Each row comes from the steps of one path. Every step used is in the known rows, and no mark comes twice. Write the path behind each row, first mark first.
Known rows:
vuzad/tizi/vubu/resuv: [-10 -18   3  20  -1  14  44   4 -37 -52 -13  39  23  12   2  23  15  15
  11 -28  26  -5  -6   3  -6 -15  19 -41 -17  28  77  13  -5 -28 -55  11
  11   0  -4  -2   5 -24  -3 -14  -9  33 -13  10]
surez/zivad/tizi/vuzad: [  6 -20 -23  -1  -9 -10  10 -36   1 -24   8   1   6 -16  20 -21  11   8
  35  -3  10  -8 -21 -30   5  -9   1   3  -2  -2  -8  15   9   1 -39 -13
   7   9   9  12  -6  11  -3  -4 -22 -22   6  33]
tatof/zivad: [  9  -9 -28 -14  16   2  -8 -33  30  27  -5  -4  -3 -11   3 -18 -21  -4
 -13 -11  -3   9  -3  10   0   3   5   9  -5   9 -33  18   9  -4  22  -7
 -11 -13   3   0  -6  -1  13   2   2  -4   7   4]
kadiv/vuzad/tizi/zivad: [ -6  15 -24  19   8  26  35   8 -30 -16  -3  39  19   6   4   4  20  12
  20 -13  11   6 -12  24  -2 -29  23   2  19  23 100   6 -13 -48 -36  16
  10   0   5  -5  18 -14  -7  -4   3  33 -21  12]
tizi/vuzad/kadiv: [ 13  21  -4  13  -3  14  38  26 -39 -33 -17  19  -9   1   6  14  52  21
  13  -7   0 -25   8 -11 -12 -13   5 -23  15   7  52   7   5  -5   6   0
   8   0  -1   6  -2 -22  -6  -3  30   9  -3   4]
tizi/vuzad: [  8  -8  -9   5  -8   7  22   4 -16 -18  -6  22  -3  -4   8  13  25   9
   5 -11   3 -16 -11  -2  -4  -7   8 -17   4   5  29  10  11  -7 -23  -4
   8  -1  -1  22  -3 -11  -3  -1   5   2   4  10]
tatof/zivad/tizi/vubu/kadiv/zivu: [  2 -37 -34  18  18  -8   8  -2   3  -3  -1   1   3  16   8 -18  12  -1
   0  -8   6 -15  -4 -61 -15   8  25 -27   9  13  51  30   8 -34  16  -6
   6   5  10  -8 -12 -23  -6   2   4  -5   9  21]
surez/zivad: [ -6  -6   7   0  -2  -9  -9 -25  19   3  10 -17   1  -8   1 -44  -8   0
  20   7   2  12   3 -27   5  13  -9  23   0  -9 -19   9 -12   5   0   5
   3  19  -5 -12   4   4   8  -1  -5   4   5   6]
zivu/surez/zivad/tizi: [-27 -20 -16 -12 -10 -26 -12 -52  12 -17  11 -43  14 -11  11 -64 -22  -2
  29  24   5   6 -13 -26   2   9   0  33  -3 -16 -60  13 -19   9  -9   5
   5  26   7  -9   7  13   7   4 -37 -34  -1  19]
zivu/surez/zivad/tizi/vubu/kadiv: [-26 -27 -26  10   7  -4  15 -15 -23 -37   5 -30  28   1  16 -33  12  10
  22  13  19  -5  -8 -41 -13   7   8  -9   8  -6  -4  31 -24 -20  -5  -3
  20  17  12 -16   2 -21  -8  -2  -7  -9   2   6]
zura/vuzad: [ 22 -12  21   5   2   0  23  21  -2 -11 -19  14  15   0   4  18  18   4
   2  -2  -6   8  -6 -20   4  -6  -1 -19  -6  17  11   2   8   7 -38   9
   0   1   3  -4   8  -9 -13 -13  -2  -6 -21 -10]
kadiv/nozon: [-18  21  18   0  11 -19  14  27 -20   1  22   0 -19  -5  -5   8   7 -10
  -9   9  -9 -10  20  -5  -5  -9  -8  -5   6   0  -1   5   8  -9  -4  -7
  -4  13 -15  -3  10 -12 -15  -5   6  17   6  -8]
vuzad/tizi: [  2   4  -1   1   4   2  32   3 -13 -23  -9  17  -1   2  -1   9   4  -3
   7 -12   3   2  -3   6  -5  -7   0   1  -1   7  52   9  -6 -23 -37  32
  10  -2   6  -3   8   1  -3  -3 -20   8 -13   6]
zivad/tizi/vuzad/kadiv: [ 16  13 -23   5  -3   7  34   9 -38 -41 -12  13  -4  -6  16  15  45  20
  27  -5   6 -26  -4 -17  -8 -25   7 -26  10   7  35   2  10  -3  -9 -14
   5  -5  11   6  -9  -5 -12  -5   8 -15  -5  22]
kadiv/zivu: [ -4 -16  14  14  -9 -17  -6  12  10   5   1   4 -12  20 -11 -24   8  -9
   1   4  -8 -13   5 -44  -5  18  16   1  11  -1  51   3   1  -9  10  20
   4  23  -8  -4   1  -9   2   7   2   2   2  10]
vubu/tizi/vuzad/kadiv: [ 18  11   2   9  -3  24  54  42 -22 -53 -11  25   7   3   0  27  49  24
  14  -6  10 -29   8   4 -10 -13  17 -34   8  18  96  16  -1 -16 -40   9
  13  -5   0  -4   5 -33 -10  -8  18   6 -14  13]
vuzad/tizi/vubu/kadiv/nozon: [-19  15   5  18  29  -2  61  53 -56 -39  12  21  -7   6   1  32  37  -2
  -2  -6   6 -16  21 -26 -21 -15   1 -39  14  13  77  29  -1 -49 -30   9
  15   7  -5 -15  11 -40 -28 -11  13  36  -1 -12]
zura/vuzad/kadiv: [ 25  16  20  10   5   9  38  42 -25 -27 -28  13   8   5   3  20  45  16
   9   2  -7  -3  14 -24  -4 -13   0 -27   7  19  40  -3   3   6  -7  12
   1   3   2 -16   7 -19 -15 -14  22   2 -26 -14]
zivu/surez/zivad/tizi/vuzad/resuv: [ -3 -10 -18  11 -16  -7  36 -40 -17 -59   2   5  17  -2  11 -34  16  11
  23   7  22 -13 -16 -35   4   3   4  -5   4   3   2  50  -7 -13 -29  23
   7  29   0   7   5 -17  -7  -1 -20 -20  -8  19]
surez/zivad/tizi: [ -2 -13 -17  -8  -1 -17 -14 -44  20  -2  15 -23   7 -14  14 -38 -15  -1
  30   8   8   9 -11 -32  10  -1  -9  19  -8  -8 -42   2  -2   6 -18 -10
  -2  11   9  -9  -5  23   2  -4 -31 -26   2  28]
zura/vubu/kadiv/vuzad: [  8   9  14  18   8  14  39  59 -58 -20  17  16  23  16  -4  30  44   7
  -8  17  -2  -2   0 -36  -9   3   8 -49  23  33  58  18  -7 -22 -62   8
  17   0   6 -28  10 -40 -29 -12  36  10 -26  -1]
vubu/resuv: [  3 -15  12  12  -6   7   8   0 -15 -17   4  18  18   8  -5   5   5   9
  -7  -8  12   2   2  -5   5 -10  13 -21  -9  21  15   9  -1   4 -21   0
  -2  -2  -5  -4   3 -19   4  -7   2  17 -12   3]
zivad/tizi: [  2  -7 -21  -8   1 -10  -5 -23   2  -6   6  -7   6  -6  12   2  -8   0
  16   2   7  -3 -15  -5   5 -15   1  -2  -7   0 -28  -7   8   2 -21 -14
  -5  -6  14   2  -8  20  -5  -3 -26 -28  -3  22]
vuzad/tizi/vubu/kadiv/zivu/surez: [-35 -24   1  25  -5 -11  40  25 -40 -49 -11  -2  10  31  -7 -33  27  -3
   3  10   2 -21   4 -47 -29  22  31 -12  22  -1  97  36 -29 -44  -3  54
  32  32  -3 -12  16 -45  -6   9  -2  12 -10  -2]
zivad/surez: [ -2 -24 -12 -13  -4  -6  -9  -5   6   8 -33  -7 -11  -5  -2 -11  -4  -9
   7   3   2  -7   2  14  13   9  -4   3   7  -4 -59  17  -4   3  19  -4
   2  -6  14   3   8  12   4  -3  -5   0  16   3]
kadiv/zivu/surez/zivad/tizi/vuzad/resuv: [ -6 -21  -8  20 -24 -19  31 -33 -10 -56   4   8   8  13   3 -51  22   4
  21  10  15 -23 -13 -66   0  17  15  -4  12   2  40  51  -4 -21 -23  34
   9  44  -5   6   5 -24  -7   3 -20 -18  -6  27]
tizi/vubu/kadiv/zivu: [ -8 -22   1  31   4  -2  17  37 -18 -16  -1  13   2  29  -4  -6  35   1
   1  -4   4 -19   8 -64 -17  16  21 -32  19   7  90  21  -5 -34  11  10
  17  21  -1 -11  -2 -37 -10   2  23  20   5   1]
zura/vubu/kadiv: [ 17   1  14  15  17  18  30  46 -32 -19  -2  13  19  14  -3  23  32  10
 -21  -4   0   1  -2 -49  -2   8   4 -48   7  31  32  32 -17 -10 -26  11
  13 -10   0 -22   9 -43 -12  -2  27  14 -16 -11]

Which path is each row?
[ -2  -6 -14  20  19  19  52  32 -42 -43 -10  24  15  11   6  28  33   9
   6 -17  16  -7   1 -18 -17  -8   6 -37   9  14  88  27 -11 -47 -29  18
  21  -6  11 -13   2 -30 -15  -8   8  24  -8  -4]  vuzad/tizi/vubu/kadiv
[-16 -12   3  24  -8  13  54  16 -58 -54   0  42  29  14   4  31  29  15
  17 -13  26  -8  -4  10 -10 -18  25 -45  -4  32  97   7   0 -39 -83   8
  15   7  -1  -8   5 -24 -16 -20  -1  30 -21  16]  kadiv/vuzad/tizi/vubu/resuv
[-22  -8  15  14 -24 -21  17  -5 -13 -33  -6 -20  -7  10  -5 -83  32   6
  25  23  -7 -22  12 -62 -15  29  16  21  25 -15  46  27 -24  -4  24  37
  22  54 -17  -8  15 -31  10   9   9   4   1   8]  tizi/vuzad/kadiv/zivu/surez/zivad
[-29  26   4   0  -2 -26  41   9 -45 -45  15 -16 -16 -12   9 -32  35   7
  24  24  -4 -28  17 -36 -16 -10   2   2  19  -7  -3  25  -6  -6  -2   2
  10  33 -11  -7  14 -23 -14  -4   4  -2   1   9]  zivu/surez/zivad/tizi/vuzad/kadiv/nozon
[-19 -33 -13   5 -25 -30   7 -37  -1 -32   9 -15   2   0  11 -63  11  -1
  32  14   2 -21 -18 -55  -7  13  20  15  10  -9  11  24  -4  -4 -22  18
  17  38   0   9   3  -5   3   7 -28 -27   5  34]  kadiv/zivu/surez/zivad/tizi/vuzad
[ -4 -23 -52  -8  17  -1   1 -44  13  -3  -9  -2  11 -13  24   1 -15   7
  14 -17  16  -3 -20   8  -3 -10  12 -17 -19   7 -27   6  14 -17  -4 -36
  -7 -11  14   7 -17  11   0  -6 -16 -17  14  27]  tatof/zivad/tizi/vubu
[-11 -36 -18  15 -16 -22  18 -17 -15 -36  13 -15   6   5   9 -58  26   3
  25  16   3 -21 -12 -78 -11  11  20   4  21  -5  33  39 -11 -14 -17  19
  23  32   7  -1   5 -24  -2   7 -14 -26   0  25]  vubu/kadiv/zivu/surez/zivad/tizi/vuzad
[-34 -15 -21  15  -5  -6  26   0 -49 -38  26 -28  31   4  15 -25  27   9
  32  34  14  -6  -4 -32 -18   2  12 -12  25  -3  24  19 -14 -31 -38  -2
  24  28  14 -23   5 -22 -22 -11   6 -13  -9  16]  zivu/surez/zivad/tizi/vubu/kadiv/vuzad
[-26 -10  -5   2 -15 -32  -2 -29  -1 -25   5 -40   3   6   4 -79   4   1
  31  30  -1 -12   4 -63  -8  17  10  28  13 -15  -1  13 -22   3  18  22
  10  42   1 -22   8  -3   6   6 -18 -27  -5  23]  vuzad/kadiv/zivu/surez/zivad/tizi
[ 10  -1 -43  21  19  15  46  -1 -38 -36  17  24  26  10  13  24  30  11
   3   1  26  -7  -4 -21  -7  -9   9 -48  17  30  44  47  15 -51 -37  -4
  -2   0  19 -15 -12 -29 -31 -17  18  -4 -16  17]  tatof/zivad/tizi/vubu/kadiv/vuzad/resuv
[ -9   5 -18   1 -14  -5  28 -16 -30 -47  -8 -18   5  -9  15 -40  34  19
  35  15   5 -21  -2 -29 -11  -5   7   5  13  -7   5  17 -12   3   0   4
  13  21   5  -3   4 -11   0   0  -2 -20  -5  19]  zivu/surez/zivad/tizi/vuzad/kadiv
[  4  11  -4  18   7  10  53  40 -55 -32  17  18   9  13  -2  24  36  -1
  10   9   4  -1   5 -13 -18 -11   7 -17  28  15  98  17  -4 -45 -65  39
  20  -1  16 -23   8 -21 -24 -11   6   8 -27   5]  vubu/kadiv/vuzad/tizi
[ 12 -17  -2   2  -8  16  40  21   2 -41   1  28  16  -2   1  28  23  12
   7 -10  14 -20 -13  12  -3  -9  21 -26  -4  15  74  18   5 -20 -74   8
  15  -6  -1  10   5 -23  -8  -7  -6   0  -6  18]  vubu/tizi/vuzad
[-11  -2 -10  23   7  14  35  42 -58 -24  18  12  19  12   7  29  44  11
  11  12  10  -9   6 -12 -19  -6  10 -40  26  12  71   6   4 -38 -34 -11
  17   7   9 -15  -2 -28 -28 -16  33  11  -9   2]  tizi/vubu/kadiv/vuzad
[-20 -26  31  16  -9 -17  11   9  -8 -21   4 -26  15  20 -13 -75  15  -1
  -1  26  -7  -2   4 -92  -9  48  16   2  16   5  29  45 -42  -7  -1  45
  25  45 -14 -31  23 -49   6  10   8   7 -11  -4]  zura/vubu/kadiv/zivu/surez/zivad
[-24 -27  15  15 -12 -24  -3  -7   3 -11  16 -37   4  16 -10 -88   8  -6
  12  30  -6  -2  13 -77 -13  39  13  27  25 -14  24  38 -33  -9  27  45
  21  47  -9 -25  16 -34   9  12   2   3  -1  -4]  vubu/kadiv/zivu/surez/zivad
[ -1 -28 -28  -5   5  23   4   1  32  -8 -36  18  18  -4  -4  -7  -2  10
  12 -15  20  -3  -8  37  22 -10  23  -4   4  17  11  31 -22 -24  -7  -4
   6 -16  13  -3  24 -10  10  -2  -5  26   4  11]  vubu/tizi/zivad/surez
[-39 -36 -14   6 -13 -29  -3 -37   3 -31   0 -27  14   6  12 -61  -5   1
  37  14  12 -15 -13 -45  -9  20  18   7  -4 -14   5  10 -15 -16  -7  -1
  14  44  -2  -5   2  -2   1   2 -27 -16  10  27]  kadiv/zivu/surez/zivad/tizi/vubu
[  18  -16   15    2   -5   23   55   39   -7  -54   -8   39   26    3
   -2   40   31   18   -2  -17   13  -21  -20   -9    2    0   23  -56
  -13   39   78   28   -4  -15 -105   10   18  -11   -7    2   13  -39
  -13   -9    0    8  -17   20]  zura/vubu/tizi/vuzad
[-18 -19  25  17  -8 -10  22  36 -26 -27  -4 -10  15  32 -16 -36  25  -4
 -19  21 -10 -16   1 -74 -17  36  26 -21  19  14  53  38 -33 -14   2  47
  23  27 -11 -20  22 -56  -4  13  13   4 -16  -9]  zura/vubu/kadiv/zivu/surez
[  30    0   18   17   -3   29   74   34  -17  -76  -12   58   31   15
   -7   43   41   22   -7  -20   25  -22  -14  -16    9    3   16  -69
  -10   47   97   53   -4  -30 -102   30   10    1  -10    1   12  -53
  -20  -12    6   13  -26   14]  zura/vubu/tizi/vuzad/resuv
[  2  11 -25  16  13  26  24  -6  -6 -15 -19  35  15   2   4  -3   7  12
  14 -30  13   8 -14  17   3 -25  19   7   3  18  78  13 -19 -36  -8  19
   7 -10   2   0  18 -12   8   4  -8  36 -12   4]  vuzad/tizi/zivad
[-37 -26 -24  -4  -8 -17   2 -46  -2 -33  -2 -29  22  -8  21 -44 -11   7
  38  11  18  -5 -17 -12  -5   8   5   6 -11 -14 -28   7 -17  -8 -12 -12
  11  27   5  -3   0   6   1  -3 -26 -19   9  20]  zivu/surez/zivad/tizi/vubu
[ 13   8 -18   5  -5   1  28  -8 -25 -36  -4   0  -2 -10  17 -16  38  20
  39   0   7 -18  -1 -35  -3 -15   0 -10   9   1  24   8   3   0 -11  -9
   7   9   6  -2  -6  -3  -4  -7   6 -13  -2  25]  surez/zivad/tizi/vuzad/kadiv
[-14 -18 -29   1   4  -3   8 -16 -11 -25  -7   3  13  -3  21  15   0  10
  25 -10  19 -11 -19   0  -2 -13   7 -26 -13   1  -2  -8   9 -15 -25 -32
   1  -1  10   7 -13  10 -11  -9 -17 -14   9  24]  zivad/tizi/vubu
[ -4 -13 -37  14  12  24  32  19 -34 -13 -29  30  10   5   1  -1  29   7
  20  -7  14  -2  -2  10   5 -17  17  -8  36  21  51  37 -22 -50 -11  16
  19 -10  25 -12  24 -18  -6  -6  10  32  -7   6]  vubu/kadiv/vuzad/tizi/zivad/surez
[ -7 -30 -14  27   6 -10  12  19 -17 -22   1   7   6  24   5  -5  28   1
  10  -1   8 -22  -3 -68 -13   5  20 -33  13   9  75  16   2 -33  -4   0
  13  15   8  -9  -9 -22 -14   0   3  -5   3  18]  zivad/tizi/vubu/kadiv/zivu
